In the rows, 128 means zero.
Known rows, with every way that one mark hangs from another:
X(C(Z) J(M(A(Q)))): [112 126 118 145 152  99 163 180 196  98  90 134 140 151 197 135 101 119
  94 154 143  92 129 143 166 110 137 110 110 138 111  97 139 124 128 142
 123 229  77 139 118 198 126 152 143  84  91 160  99 156  70 144  84 154
 105  96 106 136 128 135 125 166 166 131]
X(J(C M(A) U(Z))): [ 96 109  88 129 103  87 151 156 156 112 119 129 138 134 188 176 113 117
  98 157 124  93 141 144 134 118 124 111 118 149  91 108 156 139 112 135
 153 217  82 144 135 153  94 108 159  95  97 137 121 173 106 128 135 136
  99 109 101 155 104  89 137 171 152 126]
E(J(C M U Z(A(Q Y)))): [110 119 126 130  85  97 122 142 160 149 158 126 138 157 203 168 126 140
  93 164 136  83 100 145 141 117 118  96  91 147 126 131 114 143 113 154
 155 227 113 166 151 142  95  98 165 122  90 114  85 155  98 118 157 140
  83 112 114 138 117 113 135 166 136 111]
J(C M(A(Q)) U(Z)): [101  79  69 131 110  89 141 171 162 127 145 103 132 141 194 157 140 111
  95 168 133 107 126 132  98 118 157  87 100 148 123 107 136 171  78 136
 187 221 103 141 175 135  80  84 156 110  83 148 109 168 104 116 158 141
 101 116  95 154 123  93 130 168 132 116]
E(A(Q(J(U(Z))) Y)): [ 64 148 133 135 128  96 167 160 186 135 131  96 165 140 171 131 133 131
  82 219 153 122  71 137  90 130 107  77 113 153 155 122 102 142  90 170
 151 207 132 144 125 143 106 122 131  93  44 153 119 186  75 116 143 161
 103  87 129 138 175 135 137 152 142 115]
V(A(Y) J(C(Z) M U)): [123 108 110 157  79  92 149 174 163 149 152 141 126 179 158 116 118 148
  94 158 142  90 117 136 177 131 101  64 109 140  88 111 174 147 107 156
 181 217  98 143 147 136 139  99 165  91  98 133 130 131 109 101 124 109
 109 115 154 153 122  77 142 146 108 119]
V(A(Y) J(C(X) U(Z)) W): [102 119 101 139  95  89 159 154 174 156 143 141 153 172 103 133 159 179
  69 159 110 115 106 152 192 142 111  86 127 157  78 123 163 149 113 178
 200 187 105 167 168 114 157 101 139 100  88 117 141 113 102  86 127 148
 118 134 179 126 152  66 143 162  99  89]
U(J(C(X) M Z(A(Q Y)))): [127 101 126 144 106 118 139 137 164 133 108 118 152 117 169 139 120 145
  96 139 127  97 119 137 153 138 108  79 109 165 139 138 143 135 104 161
 178 202 105 148 150 105  81 128 161 122  70 138 111 129  85 106 133 169
  92 123 107 147 139  96 134 161 126 113]
Y(J(C)): [ 95 144 157 154 112 103 173 134 207 113 130 111 173 170 193 142 124 119
 102 170 151 101 143 126 151 139 111 104 141 174  84 114 130 141 115 174
 169 188  72 165 126 148 122 111 125  92  97 133 145 145  70 152 167 136
 108 113 160 136 107 106 120 129 147 113]
G(J(C Z(A)) N): [ 81 118 155  97 133  86 150 129 175 115 128 106 162 152 164 172 135 133
  94 183 156  76 134 168 196 136 118 125  88 168  71 149 141 149 116 184
 136 203  68 142 147 172  94 122 142 106 113  86 100 181  94 161 166 184
  80 108 152 120 104  95 104 171 150 144]
E(A(Q Y) J(C(X Z) U)): [ 90 131 135 135 113  99 142 135 185 155 148 112 147 158 173 130 127 158
  91 206 125 129  53 151 148 127 130  74 124 157 149 120 102 107  84 127
 138 211 133 147 138 129 125 106 136  95  55 138  92 163  87 103 154 134
 113  96 119 134 173 140 126 146 177  82]
M(A(Q Y) J(C(X) U Z)): [ 92 134 113 122 118 111 178 141 148 153 130 127 133 163 166 136 136 139
  82 175 136 144  68 135 132 121 104  96 123 144 150  86 115  81  97 169
 171 213  82 152 162 127 116 124 150  92  50 135  82 172 103  86 156 149
  90 107 128 149 158 104 109 130 165 103]
W(J(C(X Z(A)) U)): [ 93 115 101 143  94 111 137 136 195 127 150 113 132 158 172 146 129 124
 113 155 115 107 130 141 165 120 112  85 117 162  90 139 143 143 112 145
 125 167 117 168 138 116 115 117 156  93 101 133 108 131  93 122 160 142
 113 111 143 123 108 100 120 135 129  79]
M(A): [ 73 138 140 141 146 103 197 191 195  92 150 105 164 154 200 125  96 113
  88 173 163 135 141 145 114 152 122 109 115 166 116 140 117 158  92 166
 142 212  70 129 124 149 130 160 122 114  93 154 119 139  87 169 140 166
 101 110 141 133 162 110 113 150 147 131]
J(U): [ 55 135 128 129 103  93 159 177 196 100 185 100 138 170 196 153 113 107
 108 176 148 100 143 114 101 138 116 112 120 179 129 134 120 176  97 169
 136 200 109 154 130 155 112 112 147 104 111 141 140 154  83 152 175 169
 110 115 150 132 116 101 134 155 110 109]
Y(A(Q) J(M)): [ 98 126 137 180 123 109 173 175 164 143 113 100 153 167 201 107  86 134
 106 196 150  86 103 106 115 126 119  67 137 165 134 122 124 158  98 170
 146 182  90 166 161 146 137 133 128  90  78 138 128 135  61 160 136 119
 103  97 117 118 133 142 113 134 108 151]
V(A(Q) J W): [ 74 153 164 142 137  88 191 173 212 139 130 141 202 161 163 112 148 140
  62 181 147 107 122 136 165 148 112  90 124 169  90 164 141 194 139 196
 151 209 126 161 163 158 180 140 139 104  80 132 136 123  83 149 120 177
 129 139 169  88 180 105 135 155  78 123]
V(A J(C(X) U(Z)) W): [ 90 111  96 130 101  73 161 161 180 143 150 139 166 165 120 152 165 154
  86 146 110 110 124 144 186 140 120  86 129 163  56 136 166 167 122 165
 177 188 107 158 172 118 154  97 136 105  98 109 145 112 111 101 139 160
 133 143 179 113 144  72 131 167  86  86]
Q(J): [ 48 157 173 152 115  96 172 155 214  92 127 118 165 143 198 149 126 120
 112 168 158 104 148 120 118 152  86 106 117 178 115 125 110 151 139 186
 130 206 104 151  99 175 134 157 146 104  84 137 154 159  53 145 154 168
 113 110 148 143 132 117 132 138 124 131]
J(C(X)): [ 92 110 141 143 125 105 173 146 194  96 146 110 142 162 177 138 126 131
 109 155 139 119 158 140 157 152 129 103 116 193 112 121 132 141  95 153
 165 196  83 131 127 123 123 133 123 107 100 140 134 119  64 142 161 161
 111 136 144 137 131  94 119 144 138 101]
A(Y): [ 76 156 163 153 131 122 178 170 201 100 150 106 146 169 180 108 102 142
  85 183 165 114 135 136 134 154 101 122 111 177 143 125 112 149  94 193
 167 202  89 151 116 149 122 142 133 108  92 149 132 144  49 155 137 160
  82 109 152 148 149 101 147 136 135 122]
V(J(C)): [ 72 146 174 152 118 101 174 138 212 105 130 122 166 166 187 140 129 115
  87 164 153 108 148 144 177 143  96 108 133 174  67 134 142 146 124 174
 158 219  78 146 131 152 133 110 146  89  99 118 139 139  78 145 161 155
 107 129 162 136 119  83 127 139 127 114]
Z(A(Q(J(M)) Y)): [ 87 135 156 153 125 110 164 164 175 123 107 124 154 147 178 116 130 140
  67 197 159  86 109 146 110 133  93  75  93 154 174 132 108 162 111 204
 142 209 123 148 119 153 121 171 151 116  59 170 123 146  63 147 128 152
  87  94 118 134 154 136 138 156 112 147]
J(C M Z(A(Y))): [148  99 108 137 100 105 142 168 139 133 162 122 123 159 181 139 109 142
  95 140 151  85 136 164 147 134 115  97  60 148 110 121 146 160  95 154
 193 222  72 141 139 114  84 107 136 136 101 133  92 118  99 131 124 144
  64 124 124 142 106  83 130 151 126 116]
J(M U(Z(A(Y)))): [ 92  97  72 138 103  96 133 187 157 112 171  99 119 147 178 145 115 132
  89 156 138  76 126 131 105 125 108  94  87 166 140 120 129 183  89 159
 165 200 110 143 150 133  84  95 162 124 105 149 125 156  87 138 142 152
  83 101 126 152 116  99 155 163  94 116]
U(J(C M Z)): [109 116 138 145  94 111 140 143 189 115 135 112 161 115 201 162 110 117
 122 123 140  93 150 125 150 142 116 110 112 165  90 145 148 148 119 148
 174 216  89 152 141 128  75  98 158 122  97 118 126 145  90 120 144 175
  99 132 120 152 114  81 137 154 135 112]
V(A(Q Y) J(M U Z) W): [112 136 112 139  95  96 157 186 165 173 153 143 154 168 147 114 132 168
  71 171 132  85  90 120 147 128 100  84  96 155 115 133 147 184 126 182
 182 213 133 179 176 148 159  99 160 110  78 120 114 126 105 101 109 163
 103 132 158 105 159  82 149 157  64 121]
E(A J): [ 60 156 176 137 135  95 172 165 204 108 161 108 195 143 219 144  93 124
  96 186 159 119 105 161 145 144 116 104 113 177 102 166 103 133 111 134
 110 222 101 126 103 155 134 137 118 116  93 127 115 154  79 173 152 161
 115 105 146 118 173 139 131 151 170 111]
C(J(U) X Z(A(Q Y))): [115 122  85 168 123  93 137 145 181 140 143  92 109 159 139 103 115 167
  90 163 116 121  68 108 130 133  84  58 144 180 160  89 115 159  92 162
 109 172 137 154 139 106 146 145 170  86  76 160 116 142  78 117 122 140
 100  77 140 126 142 154 120 120 108  71]
G(J): [ 51 156 193 140 129 115 177 147 216  98 121 114 172 149 190 149 113 127
  94 171 159  88 150 125 155 140  97 129 132 188 112 145 130 134 129 185
 119 208  92 139 127 175 120 126 141 103 109 124 134 161  58 176 156 177
 105 109 146 134 128 107 131 163 136 132]
E(A(Q Y) J): [ 66 165 188 142 144 113 173 154 202 131 133 113 189 148 207 118 106 144
  72 221 159 124  72 158 132 135 117  92 121 163 149 153  88 124  99 158
 130 225 119 140 116 154 132 143 125 106  59 140 100 169  61 151 142 156
 103  94 127 125 197 150 140 152 174 118]
C(X Z): [ 82 124 117 157 153 103 174 170 214  97 165  91 116 151 177 103 103 148
 116 137 137 128 137 113 158 161 106 106 122 206 128 108 108 165  98 147
 130 185 110 135 132 125 138 136 136 105 103 141 126 130  49 145 121 178
 105 114 159 132 145 112 124 117 112  79]

Rows:
[130 143 123 149 110 103 179 194 173 149 155 135 170 169 154 106 110 176
  88 160 144  97 118 138 158 151 110 103  94 166 107 135 142 175 121 182
 186 187  99 173 143 139 162 131 119 130  96 135 134 109  82 136 100 150
  96 124 172 115 153  95 143 140 103 121] : V(A(Y(J(M Z))) W)
[109 122 124 169 127  98 169 140 176 158 111  97 137 180 165 112 119 148
 114 188 130 125  80 114 150 133 127  63 160 154 114  97 127 136  87 159
 157 169  86 168 173 110 138 122 117  77  69 126 120 132  64 128 134 118
 112  99 129 118 130 138  88 120 131 105] : Y(A(Q) J(C(X Z)))
[ 90 125 117 116 101 100 160 126 147 146 148 129 130 166 161 157 141 134
  90 156 134 109  89 140 146 119  89 100 111 156 136 104 122 107 115 171
 154 203  96 155 155 121 100 110 158 104  76 127 101 162 101 105 163 158
  90 115 143 139 127 103 122 136 137  90] : M(J(C(X) U Z(A(Q Y))))
[ 87 137 128 112  95  97 154 130 155 149 154 129 140 166 174 166 146 118
  89 165 149 105  91 143 139 116  90 106 104 137 122 112 123 121 119 179
 159 217  94 164 153 133  90  98 160 108  80 120  99 177 109 115 164 154
  81 111 142 137 113 104 126 139 141  95] : M(J(C U Z(A(Q Y))))
[ 71 156 146 138 112  85 164 157 185 112 143 112 160 140 183 164 129 119
 109 152 160 103 129 133 117 144  75 100 100 160 107 127 111 162 135 188
 132 214 100 156 109 149 111 150 142 118  85 120 123 149  81 136 136 181
  93 106 153 126 122 110 119 147 112 122] : Q(J(Z(A)))
[124  82 106 161 124 105 152 161 184 111 152 112 108 147 190 114 110 150
 123 126 130  99 157 132 170 147 127  90  90 194 115 102 141 155  99 119
 164 200  92 129 137 124 121 108 144 118 109 149 126 113  66 132 131 138
 100 126 125 151 118  94 127 127 123 101] : J(C(X Z) M)
[115 116 103 150 127  99 142 177 194 122 132 107 125 178 167 127 122 128
  90 168 144  86 104 138 147 110 128  88 103 135 138  94 122 144 102 172
 151 201  94 161 139 169 113 117 142  93  90 166 109 146  73 134 114 143
  96  85 138 129 115 143 128 153 135 106] : X(C(Z(A(Q Y(J(M U))))))
[ 68 123  99 152 103 123 136 158 198 108 144  98 150 131 211 150 110 113
 114 152 130  82 149 116 130 111 107 104 109 177  96 145 136 167 122 148
 138 179 122 174 142 142  97 106 174 103 107 129 121 161  72 142 157 153
 100 112 129 140 112  88 156 141 107 107] : W(J(M U(Z)))
[121 134 119 169 136  97 163 170 178 120 139  92 157 135 210 122  85 133
 101 149 153 112 114 106 110 136 100  88 118 179 113 112 128 171 113 147
 134 220  90 145 134 140 133 141 155 105  85 135 103 153  84 148 118 153
  86 107 125 128 138 127 118 124 119 117] : C(J(M(A(Q)) Z))
[125 126 120 161 127  93 144 156 174 124 147  96 156 139 202 133  94 132
  94 148 152  90 119 115 117 132  91  80 107 180 118 123 128 184 119 156
 125 217 104 147 130 129 122 139 161 114  94 133 109 144  85 158 120 154
  82 108 129 117 124 132 124 131  98 115] : C(J(M Z(A(Q))))
[ 88 143 118 131  82 113 139 132 195 130 162 106 148 159 197 170 124 105
 124 157 134 106 139 127 140 115 116 113 111 152  69 141 143 150 122 152
 151 191 105 187 140 126  89  92 152  97 105 104  97 155  97 119 172 158
  97 127 145 121  90  75 127 140 133  87] : W(J(C U Z))
[108  87  73 139 107 102 140 168 155 134 138 107 122 148 184 144 138 128
  84 179 134 106 110 139 103 120 149  86  98 140 140  98 136 152  74 149
 203 217  96 148 172 132  82  88 158 108  75 156 108 169  98 102 150 130
  88 104  96 169 131  91 136 162 141 120] : J(C M(A(Q Y)) U(Z))
[127 122  91 124 100  93 134 175 149 113 127 135 124 170 167 180  99 127
  96 145 133  63 126 153 151  98 110 114  88 131 119 105 151 120 121 160
 140 224  76 155 111 179  92 124 151  92 104 134  98 145  99 125 109 156
  83 102 122 130  94 108 138 189 142 124] : X(C J(M U Z(A(Y))))
[109 134 145 133  98 104 144 133 183 128 133 114 168 127 165 162 123 124
  98 145 145 113 120 153 151 145 102 106 120 139  94 151 143 140 108 177
 174 207  84 159 138 107  72 120 147 116  83 124 118 145 100 119 142 174
  85 116 135 145 124  88 129 159 148 101] : U(J(C Z(A(Y))))
[ 87 144 123 119 111 107 179 145 154 156 133 129 142 165 175 144 135 122
  80 183 150 135  68 143 123 115 102 107 118 127 133  97 117  96 104 175
 172 227  80 163 163 141 103 114 155  93  58 132  85 188 114  96 158 147
  82 105 127 148 148 103 114 137 171 109] : M(A(Q Y) J(C U Z))
[ 79 117 142 143  83 101 132 148 187 117 158 128 151 153 225 169 115 128
 118 158 135  80 144 133 148 131 129 110 108 171 106 137 125 139 121 138
 141 219 100 153 129 167 116 100 164 114 111 124 120 152  83 139 181 131
 108 122 123 150 109 110 141 158 144 119] : E(J(C M U))
[100 120 110 166 110  98 153 176 177 117 141 100 149 146 206 134  90 126
  97 170 139  96 117 101  93 126 112  75 131 180 139 115 132 168 104 145
 122 206 109 144 133 155 138 136 169  95  88 161 128 157  95 145 149 123
 106  96 115 135 133 136 125 136 119 125] : C(J(M(A(Q)) U))
[102 118 108 147 122  96 137 178 195 114 125 118 123 167 169 136 133 127
  95 166 147  87 109 142 137 118 123  87  90 131 141  96 118 143 110 172
 139 217 106 156 127 177 114 134 149  96  82 165 115 148  70 122 113 150
  97  84 134 135 120 140 126 162 137 113] : X(C(Z(A(Q(J(M U)) Y))))
[ 82 104 103 134 114 102 160 201 169 115 157 106 137 152 213 130 100 112
  95 180 143  90 131 118  81 123 133  86  99 172 162 129 123 177  88 149
 146 214 115 140 150 165 116 124 157 108  85 167 115 153  98 143 153 146
 108 109 103 132 142 114 130 161 110 140] : J(M(A(Q)) U)
[110  87 105 152 127 112 132 127 174 124  81 110 158 100 153 140 146 145
  77 148 122 104 115 142 153 132 117  76 121 159 136 132 135 143  97 167
 192 191 113 142 167  92  66 123 168 117  59 149 123 154  67 108 126 165
  92 105  96 168 151 104 151 167 128 105] : U(J(C(X) M) Z(A(Q Y)))
[ 84 140 123 151 152  97 177 151 211  98 132 111 121 142 172 117 102 152
 111 139 125 119 131 121 173 148  92 111 137 203 114 101 117 142 119 143
 112 185 106 139 117 138 144 148 143  90 102 135 126 145  50 145 107 173
 108 110 143 131 134 115 127 125 124  88] : C(X(J) Z)
[ 87 123 142 150 114 107 153 128 217 107 122 112 155 126 174 143 124 127
 120 136 130 124 141 125 170 157 115 101 145 176  99 136 137 136 109 150
 152 191 100 146 140 116 107 122 153 103  90 137 144 143  72 120 146 172
 115 120 136 155 132 100 129 137 148  85] : U(J(C(X Z)))
[ 97  91 130 118 143 103 160 153 155 110 111 109 145 141 172 148 107 156
 105 162 138  80 140 153 204 139 125 111  83 192  95 129 146 119 108 148
 152 198  60 122 150 174 114 129 144 103 105  99  98 162  90 137 156 167
  87 110 130 140 129  86 106 162 154 160] : G(J(C(X) M(A) Z) N)
[ 66 145 119 125  85  75 146 158 176 122 162 111 144 150 177 180 132 115
 118 161 145  94 117 124  99 131  79  96 102 153 114 123 113 163 128 182
 126 207 116 163 118 151 103 126 152 108  86 119 126 162 100 119 159 174
 101 103 155 127 107 109 117 154 104 114] : Q(J(U Z(A)))
[ 83 146 133 139 143 101 183 148 188  95 135 115 140 144 174 142  97 145
 106 143 130 115 143 121 155 145  89 119 132 208 118 114 123 133 118 156
 129 194  93 138 113 137 131 152 134  99  97 119 120 138  59 142 125 189
 105 128 144 125 138  97 129 142 118 104] : C(X(J(Z)))
[ 82 120 118 132 108 101 159 129 173 142 142 129 122 165 159 135 147 134
  95 165 134 111  90 140 163 121  94  92 121 160 137  96 123 109 115 168
 139 193 107 153 150 132 120 116 165  96  78 145 114 163  87 112 159 138
  99 103 139 146 129 120 125 126 144  84] : M(J(C(X Z(A(Q Y))) U))
